Each row was made from one small tree. The marks that hang from a mark follow it in brackets, in the order of their numbers. Every link used is in the known rows. Write each row's tree.
Known rows:
q947[q732]: [ 0.14 -0.97 -0.14  0.68  0.75  0.03  0.60 -1.97 -0.21 -2.45 -0.09 -0.05
  0.29 -1.37  0.67  0.34  0.13 -1.96 -0.36  0.04  0.91 -1.90  0.21  0.68
  0.16]
q732[q947]: [ 0.27 -0.54  0.44  0.04 -0.25 -1.37 -0.48  0.49 -0.13  0.16 -0.51 -0.79
 -0.47 -0.09  0.39 -0.13  1.08 -0.80 -1.98 -2.46 -0.65  0.86  0.36  1.68
 -0.32]
q642[q849[q947[q425 q710]]]: [-1.18  0.03 -0.51  2.05 -1.14  1.57  1.44  1.25 -1.71  0.82 -1.87 -0.46
 -0.94  0.33  1.67 -1.73  0.55 -1.94  1.20  1.44  0.19  0.09  0.86 -0.14
 -0.51]
q732[q947[q397 q710]]: [-0.20 -0.21 -0.11  2.43 -1.11 -1.88  0.48  1.50  1.05 -1.83 -0.80 -0.30
 -0.63 -0.09  0.25 -1.38  0.90 -0.15 -0.87 -2.86 -0.58  0.73 -0.12  1.94
  0.43]
q722[q947[q425]]: [-0.05 -0.78  0.45 -0.97 -0.04  0.21  3.52  0.81  2.55 -0.16 -0.60 -0.62
 -1.77  1.32  0.35 -0.37  0.74 -1.77 -0.76 -1.65 -0.35  0.56  0.31  1.39
  0.23]
q397[q947[q425 q710 q732 q849]]: [ 0.59 -1.94  0.80  3.23 -1.48 -0.78  3.44 -0.40  0.76 -4.59 -0.65  1.05
 -0.48 -0.12  0.52 -2.68  1.90 -2.45  0.26  3.13  1.39 -2.42  0.57  0.80
  0.81]
q427[q947[q710]]: [ 0.23  0.57  0.00  0.89 -2.24 -0.78 -0.91 -0.15  1.70 -0.59  0.03 -0.51
  1.62 -0.50  0.05 -1.66  0.54 -1.22  0.67  1.62  0.31 -1.43  0.40  0.86
  0.42]
q849[q947[q732]]: [ 0.79 -1.25  0.08  2.02 -0.51  0.23  0.03 -1.97  0.98 -2.04 -0.60 -0.57
 -0.27 -0.92 -0.27 -0.01  0.18 -3.79 -1.12  2.01  1.29 -0.83  0.94  0.83
  0.56]
q427[q947[q849]]: [ 0.66 -0.10  1.21  1.35 -1.69 -0.70 -2.74 -0.28  2.30 -1.84  0.17 -1.08
 -0.81  0.02 -2.30 -1.03  0.87 -0.86 -2.38  1.81  0.49 -1.36  0.34  0.92
 -0.13]
q947[q397 q425 q710 q732]: [ 0.09 -1.18 -0.37  2.99 -0.31 -0.81  3.87 -0.23  1.02 -4.44 -1.15  0.72
 -2.34  0.30  1.68 -1.66  0.57 -1.86  1.13 -0.14  0.90 -2.09 -0.15  1.15
  0.67]
q849[q642 q947[q397 q425 q732]]: [-1.54 -1.47  0.71  1.98  0.30 -0.04  2.42 -1.41  1.80 -3.93 -1.76  0.70
 -4.47  2.01 -1.85  0.97  0.86 -1.89 -1.22  1.89  0.91  0.45  0.37  1.34
  0.85]
q947[q397 q425 q710]: [-0.05 -0.27 -0.33  2.43 -0.88 -0.69  3.06  1.96  1.23 -1.95 -1.10  0.83
 -2.69  1.67  0.77 -1.88  0.50  0.18  1.46 -0.14 -0.27 -0.22 -0.57  0.35
  0.66]
q427[q947[q397 q732 q849]]: [ 0.40 -0.59  1.14  2.61 -1.18 -1.28 -2.10 -1.53  3.38 -5.46 -0.10 -0.95
 -2.79 -0.65 -2.69 -0.25  0.99 -1.28 -3.52  2.01  0.80 -2.89  0.05  1.53
  0.44]
q849[q642 q947[q397]]: [-1.98 -0.03  0.70  1.96 -0.52  0.33  0.18 -0.25  1.71 -1.94 -0.72  0.30
 -2.81  1.46 -2.91  1.12 -0.14  0.39 -0.82  1.32  0.00  2.03  0.04  0.76
  0.92]
q427[q947[q397 q732 q849[q642]]]: [-1.67 -0.60  1.80  2.27 -0.41 -1.16 -1.56 -1.81  2.92 -5.67 -0.17 -0.38
 -3.17  0.03 -3.84  0.65  0.84 -0.40 -3.07  1.83  1.04 -2.13 -0.02  1.89
  0.43]
q722[q947[q710 q732 q849]]: [ 0.24 -1.84  0.82  3.34 -0.21  0.26  2.60 -0.64  2.77 -4.09  0.33 -1.21
  2.04 -1.90  0.02 -2.10  0.09 -3.63 -1.02 -2.32  0.99 -2.55  0.73  2.56
  0.85]
q849[q642 q947[q397 q425]]: [-1.67 -0.77  0.91  1.52 -0.24  0.16  1.88  0.37  1.95 -1.80 -1.37  0.73
 -4.76  3.09 -2.27  0.53  0.62 -0.35 -0.80  1.40  0.00  2.34  0.20  0.80
  0.71]
q722[q947[q425 q849]]: [ 0.42 -1.50  1.46  1.01 -0.24  0.09  2.65  1.23  3.05 -1.67 -0.28 -1.04
 -2.18  1.09 -0.96 -1.59  0.82 -1.71 -2.26 -1.81 -0.21  0.04  0.32  1.64
  0.13]
q642[q849[q947[q710 q732]]]: [-1.23 -0.08 -0.56  2.89 -0.80  1.66  0.33 -0.90 -2.14 -1.19 -1.33 -0.71
  1.16 -1.82  1.58 -0.96  0.13 -2.96  0.71  1.45  1.14 -1.55  1.30  0.53
 -0.21]
q427[q947[q710 q849]]: [ 0.85 -0.37  1.01  2.77 -2.36 -0.87 -1.82  0.04  2.23 -2.06  0.19 -0.71
  1.12 -0.39 -1.31 -2.67  0.76 -1.23 -0.73  1.27  0.55 -1.98  0.36  1.18
  0.34]
q732[q947[q425 q710]]: [ 0.61 -1.30  0.21  1.25 -0.64 -1.72  2.05  1.81 -0.04 -0.51 -1.18  0.07
 -0.57  0.93  2.04 -2.31  1.85 -1.88  0.03 -2.94 -0.18  0.49  0.09  1.76
 -0.15]
q427[q947]: [ 0.19  0.52  0.28 -0.83 -1.38 -0.68 -1.85 -0.70  1.75 -0.32 -0.07 -0.57
 -0.28 -0.01 -0.96  0.00  0.77 -0.63 -0.91  1.87  0.09 -0.80  0.27  0.67
 -0.12]

Write each row's tree:
[ 0.42 -0.63  0.12  2.13 -1.06 -1.97  2.08  2.31  0.90 -1.86 -1.31  0.11
 -2.85  1.19  0.96 -1.88  1.50 -0.48 -0.71 -2.73 -0.67  0.66 -0.34  1.80
  0.29] : q732[q947[q397 q425 q710]]
[-1.11 -1.40  2.01  1.29  0.66 -1.65 -1.13  0.82 -0.05 -1.96 -0.27 -0.50
 -1.11  0.21 -1.97 -0.21  1.20 -0.05 -3.30 -3.16 -0.19  1.26  0.09  2.28
 -0.45] : q732[q947[q849[q642]]]
[ 1.03 -1.45 -0.26  4.38 -1.54 -0.12  2.79 -0.32  1.96 -4.03 -1.51  0.17
 -2.42  0.81  0.66 -1.85  0.81 -3.38  0.32  1.69  1.13 -1.17  0.52  1.35
  1.24] : q849[q947[q397 q425 q710 q732]]
[ 0.67 -0.27  0.98  3.42 -2.42 -1.37  0.01  1.51  3.38 -3.60 -0.75 -0.28
 -3.17  1.51 -1.52 -2.79  1.19 -0.55 -1.16  1.63  0.44 -1.73 -0.35  1.26
  0.48] : q427[q947[q397 q425 q710 q849]]
[-1.31 -1.57  1.88  1.37  1.12 -0.13  1.34  1.18  0.28 -1.90 -0.60  0.65
 -2.92  2.18 -1.78 -0.76  0.71  0.58 -1.29 -0.56  0.40  0.54 -0.20  0.70
 -0.18] : q947[q425 q849[q642]]
[-0.45 -1.42 -0.25  2.05 -0.34 -0.18  5.16 -0.33  3.60 -4.11 -0.89 -0.33
 -1.83  0.22  1.04 -1.21  0.76 -2.86  0.23 -1.99  0.20 -1.57  0.08  2.24
  1.05] : q722[q947[q397 q425 q710 q732]]
[ 0.71 -0.98  1.17  1.75 -0.95 -0.91 -2.14 -2.23  2.09 -3.92 -0.20 -1.06
 -0.39 -1.16 -1.65 -0.60  1.08 -2.48 -2.76  2.02  1.27 -3.19  0.52  1.46
 -0.10] : q427[q947[q732 q849]]
[-1.40 -0.05 -0.25  2.06 -0.31  1.28  0.98 -0.41 -0.65 -2.23 -2.34 -0.43
 -4.49  0.57  0.48  0.37  0.82 -1.75 -1.30  1.91  0.59 -0.61  0.65  0.54
 -0.21] : q642[q849[q947[q397 q425 q732]]]
[ 0.39 -1.37  1.05  1.06 -1.51 -0.68  1.76  0.79  0.91 -2.08 -0.56  0.73
 -2.54  1.44 -1.04 -1.55  1.91 -0.22 -1.23  3.49  0.29 -0.23  0.10 -0.14
  0.29] : q397[q947[q425 q849]]
[ 0.47 -0.60 -0.10  2.96 -1.04  0.15 -0.04 -1.59  2.14 -3.66 -0.87 -0.42
 -2.42 -0.08 -1.19  0.17  0.13 -2.51 -1.69  2.15  0.95 -0.64  0.56  0.94
  0.97] : q849[q947[q397 q732]]
[-0.07 -1.22 -0.38  1.33 -1.25 -0.73  4.38 -1.10  0.52 -3.02 -1.09  1.36
  0.18  0.10  1.98 -1.74  1.81 -2.65  1.61  3.31  1.07 -1.92  0.37  0.51
  0.88] : q397[q947[q425 q710 q732]]
[ 0.45 -1.87  0.96  1.68 -0.90 -0.61  2.17 -0.86  0.81 -4.20 -0.86  0.71
 -2.25  0.40 -0.30 -1.05  2.02 -1.97 -1.76  3.70  1.12 -1.99  0.28  0.58
  0.48] : q397[q947[q425 q732 q849]]
[-1.42  0.65 -0.70  2.41 -1.35  1.65 -0.10  0.78 -1.93  0.78 -1.25 -0.79
  0.94 -0.89  1.02 -1.18 -0.12 -1.44  1.10  1.15  0.39 -0.03  1.12  0.00
 -0.09] : q642[q849[q947[q710]]]
[-1.91 -0.68  1.28  2.55 -1.10 -0.27  1.51  0.22  0.41 -2.71 -0.03  1.39
  1.23  0.15 -1.51 -1.88  0.94  0.54  0.52  2.32  0.56 -0.09  0.23  0.39
  0.74] : q397[q947[q710 q849[q642]]]
[ 0.18 -0.25  0.29  0.54 -0.99 -1.24  0.77 -1.52  3.00 -3.85 -1.21 -0.47
 -4.41  0.89 -0.60  0.20  1.50 -1.91 -1.63  2.40  0.80 -2.29  0.06  1.47
  0.31] : q427[q947[q397 q425 q732]]
[ 0.18 -0.26  0.75  4.82 -1.35 -0.59  0.24  1.59  1.85 -3.77  0.14  0.10
 -0.71 -0.06 -1.51 -2.61 -0.15  0.87 -0.39 -0.73  0.20 -0.99 -0.48  0.56
  0.70] : q947[q397 q710 q849]
[-1.45 -2.18  1.59  1.17  0.28 -0.62  2.78 -1.26  0.66 -4.59 -0.95  1.42
 -2.51  0.84 -1.34 -0.19  1.83 -1.22 -1.39  3.34  1.07 -0.92  0.24  0.89
  0.45] : q397[q947[q425 q732 q849[q642]]]
[ 0.40 -1.25  0.75  2.60 -2.13 -0.59  2.86  1.15  0.83 -2.38 -0.60  1.08
 -0.54  1.16  0.14 -3.14  1.64 -0.69  0.46  2.84  0.48 -0.71  0.09  0.20
  0.51] : q397[q947[q425 q710 q849]]
[-0.50 -0.33  0.29  0.03 -0.37 -0.06  3.83  1.09  3.84 -1.45 -0.80 -0.68
 -3.90  1.96 -0.74 -0.08  0.61 -0.53 -1.29 -1.62 -0.91  0.88 -0.13  1.42
  0.45] : q722[q947[q397 q425]]
[-0.15 -0.59 -0.33  0.72 -1.89 -0.62  3.63  0.69  0.41 -0.91 -0.78  1.46
  0.05  0.98  1.56 -2.05  1.70 -0.90  1.95  3.12  0.29 -0.20 -0.01 -0.30
  0.76] : q397[q947[q425 q710]]
[-1.98 -0.47  1.44  4.46 -0.15 -0.52  0.72  1.34  1.22 -4.10  0.12  0.84
 -1.05  0.57 -2.53 -1.61 -0.34  1.40 -0.02 -1.14  0.45 -0.10 -0.69  1.03
  0.68] : q947[q397 q710 q849[q642]]
[ 0.44 -0.78  1.42  2.71 -0.81 -1.79 -1.64  1.39  1.46 -3.08 -0.48 -1.00
 -3.07  0.41 -2.10 -0.84  1.12  0.61 -4.32 -2.56 -0.73  0.61 -0.21  1.86
 -0.05] : q732[q947[q397 q849]]
[-1.30  0.00 -0.02  0.78 -0.46  1.75  0.43  0.78 -1.61  1.09 -2.15 -0.72
 -2.66  1.07  0.62 -0.22  0.46 -1.25 -0.45  1.73  0.21  0.66  1.00 -0.15
 -0.76] : q642[q849[q947[q425]]]
[-1.70  1.10 -0.55  3.32 -1.63  1.40  0.05  0.93 -0.81 -0.61 -1.48 -0.55
 -1.11 -0.42  0.15 -0.91 -0.07 -0.24  0.46  1.31  0.06  0.34  0.74 -0.02
  0.28] : q642[q849[q947[q397 q710]]]
[-1.86 -1.10  1.47  2.28  0.04  0.24  2.41  0.68  2.45 -2.36  0.40 -0.42
  1.65 -0.33 -1.51 -1.67 -0.03 -1.11 -0.48 -2.89  0.09 -0.04  0.38  2.10
  0.83] : q722[q947[q710 q849[q642]]]
[-1.62 -0.58  0.40  2.39 -0.56  0.50  1.28 -0.07  0.49 -0.69 -0.49  0.50
  1.40  0.45 -1.09 -0.72  0.00 -1.55  1.40  0.74  0.79  1.44  0.75  0.84
  0.94] : q849[q642 q947[q710]]
[ 0.71 -0.89  0.01  1.15 -1.28 -1.04  1.56 -1.38  1.59 -2.85 -0.93  0.01
 -0.20 -0.18  1.36 -1.62  1.56 -3.76  0.78  1.93  1.19 -3.02  0.60  1.61
  0.19] : q427[q947[q425 q710 q732]]
[-1.76 -1.03  1.31  4.00  0.01 -0.74  2.63  1.98  1.29 -4.10 -0.80  1.08
 -3.23  2.06 -1.63 -2.04  0.39  1.14  0.18 -1.11  0.29 -0.03 -0.50  0.94
  0.67] : q947[q397 q425 q710 q849[q642]]
[-1.72 -1.16  1.51  0.72 -0.27 -0.51  2.14  0.43  0.61 -2.29 -0.89  1.62
 -2.59  2.06 -2.07 -0.73  1.72  0.65 -1.21  2.94  0.16  0.66  0.06  0.22
  0.24] : q397[q947[q425 q849[q642]]]
[ 0.59 -1.06  1.29  2.38 -1.18 -1.38 -0.46 -0.82  3.41 -5.23 -0.87 -0.63
 -4.92  0.92 -2.06 -0.73  1.53 -1.63 -3.16  2.30  1.06 -2.81  0.00  1.53
  0.18] : q427[q947[q397 q425 q732 q849]]
[-1.19 -1.17  1.73  1.25  0.03 -0.86 -1.80 -2.28  1.95 -4.32  0.02 -0.36
 -0.81 -0.65 -2.69  0.28  0.83 -1.61 -2.46  1.50  1.48 -2.55  0.51  1.87
  0.18] : q427[q947[q732 q849[q642]]]
[-2.13 -0.49  1.71  2.68  0.63 -0.45 -0.45  0.77  1.44 -3.65 -0.03  0.50
 -3.21  1.15 -3.69  0.13 -0.18  2.26 -2.14 -0.52  0.15  0.46 -0.68  0.74
  0.46] : q947[q397 q849[q642]]
[-0.33 -0.72 -0.58  1.58 -1.39 -0.42  2.57 -1.72  0.36 -2.96 -0.26  0.95
  2.09 -1.48  1.21 -1.07  1.01 -2.18  1.42  3.13  1.13 -2.07  0.37  0.48
  1.09] : q397[q947[q710 q732]]
[-1.77  0.34 -0.65  3.77 -1.06  1.45  0.64 -0.60 -0.82 -2.55 -1.62 -0.64
 -1.04 -1.32  0.71 -0.74  0.07 -1.85  0.40  1.31  0.77 -1.35  0.79  0.71
  0.30] : q642[q849[q947[q397 q710 q732]]]
[-1.74  0.08  1.25  3.15 -1.50 -1.04 -1.21  0.43  2.96 -3.78 -0.04 -0.17
 -1.40  0.62 -3.24 -1.41  0.45  0.65 -1.05  0.94  0.32 -0.95 -0.07  1.43
  0.58] : q427[q947[q397 q710 q849[q642]]]
[-0.77 -0.59  0.14  0.79  0.10  0.08  2.45 -1.45  3.57 -3.59 -0.31 -1.08
 -1.65 -0.71 -0.60  0.83  0.16 -1.81 -1.78 -1.53  0.00 -1.07  0.14  1.97
  0.82] : q722[q947[q397 q732]]
[ 0.94 -2.51  1.09  2.33  0.77 -0.37  1.23 -0.50  0.50 -4.08 -0.51  0.06
 -2.58  0.48 -0.01 -1.23  1.06 -2.25 -1.94  0.06  1.37 -2.35 -0.02  1.15
 -0.03] : q947[q425 q732 q849]
[-1.94 -1.49  1.11  4.95  0.66 -0.60  1.28 -0.61  1.11 -6.48 -0.04  0.54
 -0.90 -0.57 -1.75 -1.22 -0.05 -0.28 -0.53 -0.86  1.36 -2.04 -0.03  1.58
  0.97] : q947[q397 q710 q732 q849[q642]]
[-1.04 -2.60  1.93  1.83  1.85 -0.33  1.75 -0.82 -0.08 -4.35 -0.93  0.72
 -2.56  1.01 -1.15 -0.40  0.81 -1.57 -1.57 -0.22  1.40 -1.17  0.09  1.46
  0.08] : q947[q425 q732 q849[q642]]
[ 0.66 -2.00  0.86  5.15 -0.45 -0.94  2.59  0.50  1.80 -6.10 -0.80  0.41
 -2.90  0.41 -0.01 -2.71  0.81 -1.74 -0.48 -0.15  1.32 -2.92 -0.31  1.44
  0.77] : q947[q397 q425 q710 q732 q849]
